What can hang from each mark:
geto: putif
putif: rasu
zade: vafeg
vafeg: geto nezip sogivi tagit
tobi: dama
dama: tobi
nezip: tobi vafeg
muguz: tagit zade
neme: vafeg
tagit: muguz

Each row was made from one small tree. Brackets hold a mark, then the marks that hang from it, in alphabetical order. Every link used is in the known rows. Write each row's tree.
Known rows:
{tagit muguz}: [ -65,  134, -144,  179,  -49,   92,   79,   89,   50, -234,  -73,  -47,
 -183, -117,   33, -176,  149, -130, -173,   53,   20,  -33,  -59]
{vafeg geto nezip}: [ 172,  -95, -128, -231, -170,   36,  132, -133, -117, -152, -133,  131,
  -17,    2,  -57,  107,  -58, -270,   36,  -37,  180,  -14,  -97]
{putif rasu}: [  30,    5,   30,  -20,  -40,  183,  102,   84,  -75, -298, -137, -132,
 -353,  224, -101,  -14,   38, -215, -192,   26,   37, -328,   51]
{vafeg geto {nezip tobi} tagit}: [ 106,  -41,   36, -102, -125,  -76,  165,    6,  194, -136,  -45,  141,
 -162, -140, -238,  181, -198, -124,   38,  -38,  149,  167, -189]
{neme {vafeg {geto putif} sogivi tagit}}: [ 308,  153,  171,   13, -224,  -70, -341,  -39,   77,  202,  114, -124,
  -60, -108,   67,  -86, -114,  247,  351,  134,  -67, -157, -403]
{zade {vafeg {geto putif} nezip}}: [-101, -270, -333,  -98, -157, -147,   57, -176, -113,  148,   20,  -12,
   62, -171,  193,   95,  240, -122,  168, -249,  181, -118, -113]
{tagit {muguz {zade {vafeg geto nezip}}}}: [-204,  -24, -431,    0,    6,  -16,  -75,  -11, -393,  110,    0,  209,
   85,  104,   92, -201,  263,  -34, -378,   48,   45,  -52,   46]
{nezip tobi}: [ -44,  227,  114,   84,   42,  214,  340,  -95,  305, -253, -105,  -50,
  -10,  -83,   52,  278,   51, -130,  221, -115,  -38,   48,  146]
{zade {vafeg geto nezip sogivi}}: [ -18, -310,  -73, -434,  -65, -233, -157, -386, -160,  231,  -31,  -42,
  385,  179,  167,  229,   74,   79,    9,   79,  147,  190,   44]
{tagit {muguz {zade vafeg}}}: [-380,   57, -272,  302,  177,  108,   -6,   51, -277,  -52,  -22,   -4,
   37,   50,  151, -238,  389,   26, -272,   79, -217, -166,  247]
{nezip {tobi dama} {vafeg geto tagit}}: [ 157,  145,  193,  -63, -142,   48,  -67,  224,  311,   43,   65,  112,
   24, -118,  193,  234, -167,  -62,  343,   85,   51,   -3, -158]
{zade {vafeg sogivi}}: [-210, -243,   76, -165,  118, -135,  -42, -313,  -31,   67,  -53, -255,
  315,  142,  234,  173,  205,  132,  105,  115,  -96,   62,  211]
{nezip tobi {vafeg geto sogivi}}: [ 323,  467,  256, -286, -148,   60,  -61,  -64,  388,  174,  -26,    7,
  551,  104,  187,  309,  -31,  172,  455,   80,  119,  275,   93]
{muguz tagit}: [  47,   11,  171,  203,  182,   11,  315,  123,  -97, -226, -321, -121,
  -19, -247, -124, -111,  -27,  -43,  115,  -15,   57, -153,   28]
{neme {vafeg geto nezip sogivi}}: [ 341,  105,   88, -347, -205,  145,  -89, -306,  -69,  231,   52,   93,
   86,  197,   67,  242, -337,  126,  -15,  -95,  117,  274,  -29]
{dama tobi}: [-170,   78, -206,  -73,    6,  104,  292, -153,   11, -495,   61, -253,
  -47,   17,  233,  270,  165, -294,  112, -146,  -73, -230,  107]
{vafeg {nezip tobi}}: [ -18,   57,   33,  -44,   10,  189,  441, -100,  280,  -95,    1,   82,
 -127,   -9, -114,  324, -174, -164,  -50, -452,  120,  263,  211]
{vafeg {geto putif} sogivi tagit}: [ 291,   16,   93,  -40, -121, -305, -367,   21,   86,   25,   10, -219,
   64,  -86,  -15, -223,  124,   32,  457,  299,   44, -354, -516]
{muguz {zade vafeg}}: [-324, -129, -125,  143,  228,  144,  159, -108, -317, -175, -102,  -15,
  163,  105,  144,   -2,  310,  -41,   51,   25, -264, -247,  394]
{tagit {muguz {zade {vafeg nezip}}}}: [-330, -131, -359,  154,  163,   81,  100,   22, -332,   94,   90,  143,
  -80,  102,  -60, -196,  156,  -26, -539, -246,  -41,   38,  310]
{tagit {muguz zade}}: [ -56,  294, -166,  330,  119,  235,   34,  210, -195, -202,  -56,   62,
 -119,   66,  -26, -354,  217, -123, -210,   79, -134, -285,   81]
{tobi dama}: [  -6, -105,   49,   58,   49,  155,   56,  -45,  -31, -158,  -25, -105,
 -153,   60,  300,  137,   28, -317,  146,   -9,  -30, -322,  -70]
{nezip {tobi dama}}: [ -51,  152,  154,   94,   92,  231,  164,  -53,  283,  -64,   41,  -90,
 -103,   55,  385,  344,  -14, -247,  227, -135,  -19, -154,   -7]
{nezip {tobi dama} vafeg}: [  58,  223,  186,   31,  -23,  315,  204,  128,  390,   84,  113,   31,
   54,    6,  319,  387, -134, -116,  271, -336,   43,   93,  223]
{geto putif}: [  40,   43,  -75,  212,  -39,  105,  186,   29,  109, -179,  -23, -175,
 -142, -201,   69,  -63,  196, -200,  357, -229,    1, -335,  -83]
{muguz zade}: [ -14,  142,  -34,  198,  181,  284,  197,   17, -221, -298, -139,   56,
   34,  124,  -48, -109,  113, -187,  116,   14, -201, -370,  244]
{muguz tagit {zade vafeg}}: [-276,  -75,   16,  308,  431,   -2,  241,   68, -422,  -52, -273,  -76,
  208,  -87,   -1, -181,  193,  105,   11,   14, -159, -281,  327]
{zade {vafeg geto sogivi {tagit muguz}}}: [-141, -163,  -51, -110,  -81, -440, -497,  -75,  -77,  115,  -23, -157,
  163,  -36,  124, -233,  281,  254, -127,  573,  -27,   89, -322]

Write each row's tree:
[  76,  216, -161,  242,   -4,  -38, -260,  289, -255, -244, -113,  137,
 -153,  -49, -166, -524,  178,  -75, -130,  497, -119, -379, -322] : {vafeg geto {tagit {muguz zade}}}
[ 186,  218,  162,  -46, -202,   17,  120,  182,  361, -112,  -52,  125,
   93, -258, -101,  185, -123,   39,  331,  104,   30,  215,  -15] : {nezip tobi {vafeg geto tagit}}
[ -28,  -74, -182,  268,  111,   63,   26,  318, -236, -103,   89,  192,
 -425,    7, -479, -455, -135, -107, -536, -123,  -60,  -66,   21] : {vafeg nezip {tagit {muguz zade}}}
[ 318,  -40,   33, -389, -101, -102, -113, -239,  -61,  100,  -46,   16,
  241,  210,  -18,  110,  -93,  -71,   76,   71,  211,   69, -155] : {vafeg geto nezip sogivi}
[-315, -667,  -81,  -59,   44, -169,  194,  -79,  -96,  -92,   29,   15,
 -229, -144, -244,   77,  -96,  -51, -250, -216,  -21,  237,  190] : {zade {vafeg nezip tagit}}
[ 158,   79,  431,  -69,   53,    8, -153,  147,  445,  268,  245,  -95,
   94,  120,  118,  243, -315,  142,  251, -105,    9,  174,   59] : {nezip {tobi dama} {vafeg sogivi tagit}}
[ 166, -290,  -68, -152, -162, -142,   58,    2,  -82, -209,  -74,  124,
 -202, -134, -297,  -52, -171, -198,  -34,   97,  138,    7, -230] : {vafeg geto nezip tagit}
[ 157,  296,   -1, -150, -224,  327,  291, -197,  194,   87,   -1,  238,
  -98,  -33,   64,  443, -310,   15,    9, -323,  112,  363,   80] : {neme {vafeg geto {nezip tobi}}}
[ 316,  377,  285, -292,  -96,   89, -250,  -33,  340,  342,  124,  -26,
  453,  219,  490,  390,  -76,   64,  451,   83,  144,   55,  -65] : {nezip {tobi dama} {vafeg geto sogivi}}
[ 216,  -88,  307, -114,  -42,  -83,  -95,  134,  193,   19,   66,  -86,
  135,  -22, -244,  -31, -237,  175,  168,   23,  -41,  225,  162] : {nezip {vafeg sogivi tagit}}
[ 204,  -11,  140, -202,  -61,  230,  102, -261,    5,  239,  132,   40,
  -66,  202,  -67,  259, -435,  155, -164, -386,   33,  385,  230] : {neme {vafeg nezip sogivi}}
[  -2,  -78,  185,   82,  -13,  290,  172,   21,  248,  181,  279,  129,
 -547,    2,  -13,  368, -614,  -22, -205, -511,  -25,  263,   41] : {neme {vafeg {nezip {tobi dama}} tagit}}
[ -59,   99,  -90,  385,  149,   56,  -65,  343, -169, -263,  -27,   78,
 -316,  -53, -287, -515,   85,  -66, -277,  200, -214, -270,  -58] : {vafeg {tagit {muguz zade}}}
[-215, -299,  -55, -179,  -51, -198,  125, -141,  118,   15,  -19,  100,
  -22, -142,  -72,  270,  -34,   14,  -50,  -46,   77,  289,  -11] : {zade {vafeg geto {nezip tobi} tagit}}
[-352, -312,  -46,  228,  260,  -19,   55,   19, -297, -228,  -58,    0,
  -32,  -25, -111, -142,  163,   17,  -30,  148, -348, -219,  257] : {muguz {zade {vafeg tagit}}}
[-351, -208,  -72,  -82,   59,   70,  417, -261,  186,   42,   37,   22,
   22,  -32,   59,  426,    4,  -33, -119, -451,   49,  364,  379] : {zade {vafeg {nezip tobi}}}
[ 395,   94,  137, -103, -245, -215, -336,  179,  196,  184,   92,  -94,
  213, -150,  -50, -155,  -13,  154,  516,   99,   93, -109, -277] : {nezip {vafeg {geto putif} sogivi tagit}}
[ -21,  461,   27,  366,   49,  212,   85,  489,  247,   -2,  118,  211,
  -97, -100, -292, -239,  -80,  128, -166, -103, -124,  133,  225] : {nezip tobi {vafeg {tagit {muguz zade}}}}
[  89,  148, -223,  249, -234, -215, -277,  284,   75, -103,   12,  -99,
 -294, -364,  -41, -469,  257,  -98,  109,  243,   84, -354, -618] : {vafeg {geto putif} {tagit muguz}}
[-239, -247,  -62,  179,  393,    3,  340,   58, -469,   86, -168,   58,
  116,  -21, -201, -125,  -21,   64, -220, -333,   -9,  -67,  416] : {muguz tagit {zade {vafeg nezip}}}
[ 103, -198,   23,  -52,   -6, -216, -184,  102,   62,  116,  131,  -32,
 -269,   52, -368, -270, -234,   75, -464,  -33,  134,  259, -166] : {vafeg nezip sogivi {tagit muguz}}
[ -84, -137,   29, -304,  -24, -223, -232, -379, -109,   73, -143, -188,
  483,  143,  359,  159,  306,  117,  267,  398,  -11,  -16,  -31] : {zade {vafeg geto sogivi}}
[-262, -285,   26,   41,   75, -353, -322,  -43,   11,  113,   63, -234,
    7,  -35,   -6, -222,  173,  264, -292,  275, -102,  173,  -77] : {zade {vafeg sogivi {tagit muguz}}}
[-218,  -89, -201,  -11,  210,  -53, -168,  -92, -276,  345,  156,   15,
  160,  335,   -3, -192,  116,  181, -489, -135,  -26,  123,  269] : {tagit {muguz {zade {vafeg nezip sogivi}}}}
[ 298,  171,   80, -119, -235, -216, -437,  238,  130,  141,   64,   19,
  176,  -79, -102, -288,  -48,  227,  -19,  378,  117,  198, -262] : {nezip {vafeg geto sogivi {tagit muguz}}}
[ 111, -110,   73, -119,  -67,  -50,  -27,   34,  157,   48,  109,  112,
 -253,   -2,   49,  241, -254, -239,   48,  -35,  153,  -35, -318] : {vafeg geto {nezip {tobi dama}} tagit}
[-120,  196, -174,  -23,   82, -132, -450, -107, -334,  209,  -31,  -44,
  450,  266,  317, -276,  451,  205,  -85,  494, -107, -191,  -60] : {tagit {muguz {zade {vafeg geto sogivi}}}}
[  53, -255,   51,   27,  -96,  197,  258,    0,    2,  -70,   98,  163,
 -506, -110, -374,   94, -512,   12, -278, -381,  -57,  325,  128] : {neme {vafeg nezip tagit}}
[ -35, -134,   88,   29,   17,   29,  340,   24,  290, -158,   38,   93,
 -324, -130, -383,  178, -304, -117, -124, -338,   56,  274,   79] : {vafeg {nezip tobi} tagit}
[ -13,   77,  124,  -13,  345, -240, -206,  -69, -462,  188, -297, -124,
  628,  137,  165, -185,  263,  287,  225,  421,  -60, -316,   34] : {muguz tagit {zade {vafeg geto sogivi}}}
[ 216,  249,   94,  -33, -217,  -70, -455,   28,   28,  121,   49,  -22,
 -115,  -34,    2, -216, -157,  305, -170,  416,  -50,  157, -385] : {neme {vafeg geto sogivi {tagit muguz}}}
[  91, -101,  274, -151,   82, -120,   83,  -68,  315,   80,  110,  -37,
  -74,   98, -336,  167, -334,   90,  -80, -216,   87,  330,   24] : {vafeg {nezip tobi} sogivi tagit}
[-211,  233, -443,  293,  -16,  -40, -255,   92, -278,  116,   23,  -25,
  127,  -88,  342, -381,  608,   -2,   81,  144,  -85, -498, -191] : {tagit {muguz {zade {vafeg {geto putif}}}}}
